Every row comes from one small tree of marks. The marks that hang from a mark follow it in brackets, in the order of their numbers. Every link used is in the known rows. Which tree was each row made from?
Known rows
Z_691(Z_212(Z_72 Z_393 Z_584) Z_824): [-3.574 -2.318 -3.651 -2.005  1.165  2.552 -0.260 -2.289 -3.415 -0.630
  1.153 -0.412 -2.631 -0.026 -0.180  0.267 -0.147 -0.785  0.426 -1.180
 -0.214]
Z_393(Z_998): [ 1.066  1.339  3.598  1.948 -0.923  0.976  0.907  3.246 -0.033 -0.966
 -0.125 -0.990  0.289  0.813  1.181 -0.753 -0.362 -0.431  0.079 -0.175
 -0.562]
Z_998(Z_72(Z_212)): [ 2.006 -0.401  1.678  2.203 -0.770  1.529  0.531 -0.602  0.502  0.898
 -2.039  0.133  0.767  0.883 -0.430 -1.356 -0.398  1.247  0.992 -0.222
 -0.009]
Z_584(Z_212(Z_72 Z_393(Z_998)) Z_872): [-1.032  4.159  3.857 -2.049  0.037 -0.857 -0.559  3.686 -0.534  1.057
  0.783  0.469 -0.243 -5.612  3.639  0.104 -0.638 -0.320 -4.092  1.479
  0.407]
Z_998(Z_72(Z_212(Z_393 Z_584(Z_872)))): [ 0.755 -0.128 -1.900  0.685  0.133 -1.487 -1.163 -2.695  1.374  1.535
 -2.606  1.230  0.237 -2.358 -2.061 -0.216 -0.364  1.193  0.469  1.152
  0.837]
Z_212(Z_584(Z_872)): [ 2.323  2.265  1.196  0.241 -0.416 -0.357  0.145  0.001  3.622 -1.830
 -0.171  0.029  0.533 -0.485 -0.513 -0.021  0.758 -0.196  0.932 -0.237
 -0.231]
Z_824(Z_691(Z_212(Z_72 Z_393 Z_584(Z_872)))): [-3.456  0.599 -4.913 -2.799  0.435 -1.042  0.139 -2.737 -0.913 -0.885
  0.608  0.197 -1.405 -0.323  0.300  3.414  0.619 -1.131 -1.433 -1.010
 -0.846]
Z_824(Z_691(Z_212(Z_393 Z_584(Z_872)))): [-1.285  0.604 -4.102 -1.815  0.388 -0.885 -0.128 -1.868  0.009 -2.047
 -0.640  0.531 -0.622  1.336 -0.181  2.969  1.097 -0.930 -0.135 -1.531
 -1.734]
Z_72(Z_212(Z_393) Z_998): [ 3.066 -2.858  1.416 -0.506  0.904 -0.147 -0.374  0.805 -1.694  0.513
  0.122  0.916  2.073  0.433 -0.773 -2.977 -0.112  0.829 -0.110  0.397
  0.678]
Z_691(Z_212(Z_72 Z_393 Z_584(Z_872)) Z_824): [-3.431  0.025 -4.694 -2.881  1.146  0.303 -1.081 -2.077 -2.385 -0.627
  1.511  0.250 -2.366 -1.577 -0.129  1.081  0.359 -0.612 -1.060 -0.950
 -0.747]
Z_72(Z_212(Z_393 Z_584(Z_872)) Z_998): [ 2.388 -2.509 -1.742 -0.512  1.097 -2.912 -0.984 -1.341  1.063  0.872
  0.808  1.446  1.784 -1.503 -2.652 -1.754  0.341  0.857  0.525  0.926
  1.041]
Z_584(Z_872): [ 3.031  4.109  3.060 -0.590 -0.433 -0.186  0.139  2.311  2.406 -2.134
 -0.471  0.072  0.921 -0.235  1.262 -0.634  0.937 -0.176 -0.841 -0.796
 -1.268]
Z_393(Z_212(Z_584(Z_872)) Z_998(Z_72)): [-1.004  0.671 -2.632  4.768 -1.885 -2.590 -1.375 -0.754  1.371  2.242
 -1.583 -0.857 -0.254  2.020 -1.309  1.112 -0.452  0.589  1.001  1.042
 -0.644]
Z_998(Z_72(Z_212(Z_393))): [ 1.448 -0.481  1.219  0.577  0.101  1.134 -0.379 -0.722 -1.133  1.395
 -3.324  0.630  0.405 -0.448 -0.255 -1.469 -0.687  1.231  0.032  0.707
  0.692]
Z_998(Z_72): [ 1.116  1.779  3.878  1.888 -0.661  1.819  0.776  2.359  1.061 -0.105
 -2.765 -0.428  0.070  1.471  0.516 -0.364  0.001  0.796  0.589 -0.671
 -0.439]
Z_393(Z_212(Z_72) Z_998): [-0.756  0.584  0.269  1.952 -1.531  0.300 -0.504  0.404 -1.787  1.080
  1.399 -1.718 -0.103  2.109  1.786 -0.512 -0.963 -0.700 -0.875  1.055
 -0.229]
Z_212(Z_584): [ 2.190  0.067  2.107  1.093 -0.148  1.960  0.975 -0.311  2.342 -1.958
 -0.390 -0.601  0.408  1.161 -0.449 -0.678  0.225 -0.455  2.396 -0.363
  0.631]
Z_72(Z_212): [ 3.791 -0.051  2.134  0.546 -0.412  1.791  0.523 -0.768  0.756 -1.063
 -0.189  0.078  1.396  0.509  0.507 -2.276 -0.097  0.148  0.836 -0.335
 -0.055]
Z_72(Z_212(Z_393 Z_584) Z_998): [ 2.249 -4.810 -0.651  0.257  1.110 -0.532 -0.301 -1.639 -0.305  0.943
  0.605  0.870  1.627  0.063 -2.648 -2.492 -0.218  0.707  1.973  0.946
  1.769]
Z_393(Z_212): [ 3.352  1.555  1.819  1.291 -1.109  1.592 -0.593  0.024  0.196 -1.283
 -0.958 -1.088  1.038  4.252  1.160 -1.467 -0.084 -0.522  0.709  0.095
 -0.979]
Z_393(Z_212(Z_584)): [ 2.545 -0.416 -0.205  2.110 -0.989  1.445 -0.490 -2.187  1.305 -0.964
 -0.349 -1.132  0.625  4.037 -0.683 -0.974 -0.259 -0.587  2.617  0.453
  0.087]
Z_691(Z_212(Z_72(Z_998))): [-0.114 -1.873  0.530 -1.297  0.326  0.616  1.107  0.525 -2.033  0.262
  2.781 -0.842  0.102  2.706  0.669  0.622  0.432  0.100 -0.532 -0.399
 -1.160]

Which tree is each row?
[ 1.106 -2.154 -0.381  3.112 -0.682  1.250  0.687 -3.000  1.963  1.094
 -1.842  0.183  0.272  0.356 -2.210 -0.803 -0.647  1.279  2.930  0.104
  1.075]  Z_998(Z_72(Z_212(Z_584)))
[-0.678  3.933  4.004  0.853 -0.400 -0.890 -0.903  4.919  0.203  1.711
 -2.711  0.835 -0.110 -4.013  2.515  0.318 -0.645  0.993 -2.981  1.123
 -0.277]  Z_584(Z_212(Z_393(Z_998(Z_72))) Z_872)
[-2.282  1.734 -0.762 -0.705  0.227 -2.213 -0.536  0.002  0.211  1.132
  0.910 -0.281 -1.023 -3.989 -0.021  0.819 -0.531 -0.573 -1.701  1.567
  1.227]  Z_212(Z_72 Z_393(Z_998) Z_584(Z_872))
[-0.612 -0.824 -2.427  4.317 -1.389 -2.209 -0.035 -1.631  1.780  2.385
 -0.991  0.220  0.149 -1.821 -2.204  0.241 -0.687  1.185  1.214  0.642
  0.218]  Z_393(Z_998(Z_72(Z_212(Z_584(Z_872)))))
[ 0.215  2.260  0.285 -0.820 -0.143 -0.713  0.428 -1.074  2.985 -0.861
  1.423 -0.275 -0.206 -2.128 -0.096  0.537  0.250 -0.547 -0.161  0.076
  0.653]  Z_212(Z_72 Z_584(Z_872))
[ 0.017 -0.238 -0.023 -0.289  0.240 -2.529  0.450  0.598  2.406  0.508
  2.781  0.195  0.690 -1.270 -1.297 -0.108  0.687  0.288 -0.036  0.098
  0.834]  Z_212(Z_72(Z_998) Z_584(Z_872))
[-2.834  0.432 -1.851 -3.049  0.367  1.399  0.810 -0.674 -3.277 -1.081
  0.163 -0.245 -1.294  1.583  2.108  2.205  0.235 -1.187 -1.821 -1.380
 -1.180]  Z_824(Z_691(Z_212(Z_72 Z_393)))
[-0.578 -2.574  0.694 -1.206  1.311 -0.380  0.283  0.494 -0.526  1.102
  1.363  0.058  0.155 -0.818 -1.298 -0.988 -0.125  0.144  0.309  0.976
  2.169]  Z_212(Z_72(Z_998) Z_393 Z_584)
[-0.994 -2.254 -2.289  0.728  0.109  3.228  0.555 -1.309 -1.101 -2.374
  0.883 -0.663 -1.359  2.713 -0.737 -0.195  0.510 -0.486  2.378 -2.703
 -1.551]  Z_691(Z_212(Z_584) Z_824)
[ 2.955 -2.458 -1.334  1.442  0.202 -2.707 -0.084 -1.287  2.602  0.636
  1.859  1.047  2.125 -0.196 -2.806 -1.636  0.739  0.966  1.484  0.047
  0.387]  Z_72(Z_212(Z_584(Z_872)) Z_998)
[ 1.337  4.909  4.811 -2.047 -0.425  0.781  0.300  2.509  2.281 -0.759
  1.254  0.508  0.569 -3.762  3.760 -0.244  0.333 -0.248 -2.741  0.049
 -0.079]  Z_584(Z_212(Z_72) Z_872)
[-1.967 -0.871  0.560  2.821 -0.200  0.108 -0.038  1.074 -0.513  1.892
 -2.844 -0.470 -1.115 -0.627 -1.437  0.414 -1.171  0.529  1.087  1.155
  1.188]  Z_212(Z_393(Z_998(Z_72)) Z_584)
[-1.413  1.005 -2.856  1.933 -1.560 -2.484 -1.178 -1.968  0.772  1.598
  1.866 -1.172 -0.489  0.198 -0.059  0.739 -0.706 -0.619 -0.440  1.466
  0.163]  Z_393(Z_212(Z_72 Z_584(Z_872)) Z_998)
[ 0.688  2.337  4.128 -3.232  0.964 -1.195 -0.711  4.308  0.125  0.968
  1.567  1.443  1.198 -4.090  2.292 -1.012  0.279  0.508 -3.519  1.040
  0.780]  Z_584(Z_212(Z_72(Z_998) Z_393) Z_872)
[-0.944 -1.545 -2.579  0.676 -0.568  1.836  1.649 -2.018  0.282 -2.505
  0.113 -0.513 -0.442  4.036 -0.158  2.329  0.750 -1.156  2.384 -2.558
 -1.619]  Z_824(Z_691(Z_212(Z_584)))
[-1.232 -0.054 -3.905 -1.699  0.991  0.457 -1.222 -1.110 -1.422 -1.757
 -0.023  0.431 -1.553  0.058 -0.676  0.433  0.860 -0.317  0.100 -1.544
 -1.752]  Z_691(Z_212(Z_393 Z_584(Z_872)) Z_824)
[-1.638  1.268  2.474 -0.790  0.165  0.299  0.217  2.118 -2.315  0.787
  0.253 -0.799 -0.801 -2.087  1.780 -0.421 -1.027 -0.646 -2.133  1.099
  0.869]  Z_212(Z_72 Z_393(Z_998))
[-3.786 -4.049 -4.126 -1.597  1.062 -0.408  0.779 -1.129 -2.590  0.606
  2.032  0.157 -0.743  2.263 -0.956  2.121  0.246 -0.480  0.182 -1.100
  0.026]  Z_824(Z_691(Z_212(Z_72(Z_998) Z_393 Z_584)))
[-1.927  1.344 -0.460  2.122 -0.193 -2.273 -0.861  1.266  0.742  1.933
 -2.728  0.165 -0.852 -2.299 -1.184  1.207 -0.591  0.780 -0.369  1.110
  0.353]  Z_212(Z_393(Z_998(Z_72)) Z_584(Z_872))
[-1.636 -1.467 -2.977 -1.022  0.439  1.499  0.609 -2.061 -1.384 -2.154
 -1.032 -0.107 -0.725  2.940 -0.229  2.112  0.437 -1.158  1.336 -1.586
 -0.949]  Z_824(Z_691(Z_212(Z_393 Z_584)))
[-3.274 -4.094 -3.790  0.035  0.044 -0.086  1.834 -1.339 -1.136 -0.126
  2.979 -0.306 -0.309  3.351 -0.908  2.292  0.710 -0.512  1.181 -2.095
 -0.507]  Z_824(Z_691(Z_212(Z_72(Z_998) Z_584)))
[ 2.886  4.790  5.282 -2.682  0.475  0.677 -0.885  3.439  1.309 -1.455
 -1.316  1.293  1.025 -3.378  3.245 -1.075  0.342 -0.065 -2.571  0.501
 -0.351]  Z_584(Z_212(Z_393) Z_872)
[-0.791  0.376 -1.127 -2.081  0.192  1.735  0.592  0.308 -2.654 -2.315
 -1.566 -0.049 -0.357  3.182  1.723  1.584  0.667 -1.024 -0.634 -1.930
 -1.896]  Z_824(Z_691(Z_212(Z_393)))
[ 0.901 -1.132 -0.711 -1.610  0.803  1.991 -0.022 -2.536 -1.009 -1.433
 -0.993 -0.843 -0.732  1.950 -0.431  0.938  0.063 -0.619  1.512  0.473
 -0.513]  Z_691(Z_212(Z_393 Z_584))
[ 0.116 -0.725  2.778 -2.058  1.084 -0.155 -0.007  2.817 -1.780  0.817
  1.009  0.133  0.505 -0.515  0.423 -1.526  0.026  0.159 -1.550  0.817
  1.098]  Z_212(Z_72(Z_998) Z_393)
[-0.439 -0.476 -0.406 -2.080  1.198 -2.685 -0.520  0.669  0.865  1.079
  1.676  0.734  0.336 -2.225 -1.468 -0.402  0.378  0.323 -1.047  1.143
  1.495]  Z_212(Z_72(Z_998) Z_393 Z_584(Z_872))
[-1.147 -1.334 -1.435  5.425 -1.797 -0.143 -0.554 -0.761  0.063  2.239
 -1.890 -1.504 -0.575  3.405 -1.377  0.327 -1.293  0.420  2.310  1.123
  0.052]  Z_393(Z_212(Z_584) Z_998(Z_72))
[ 1.037  0.106  5.504 -0.729  0.132  1.399  1.083  4.013  0.481  0.480
  2.486  0.283  1.177 -1.364  2.254 -1.708 -0.005  0.434 -1.272 -0.178
  1.080]  Z_584(Z_212(Z_72(Z_998)))
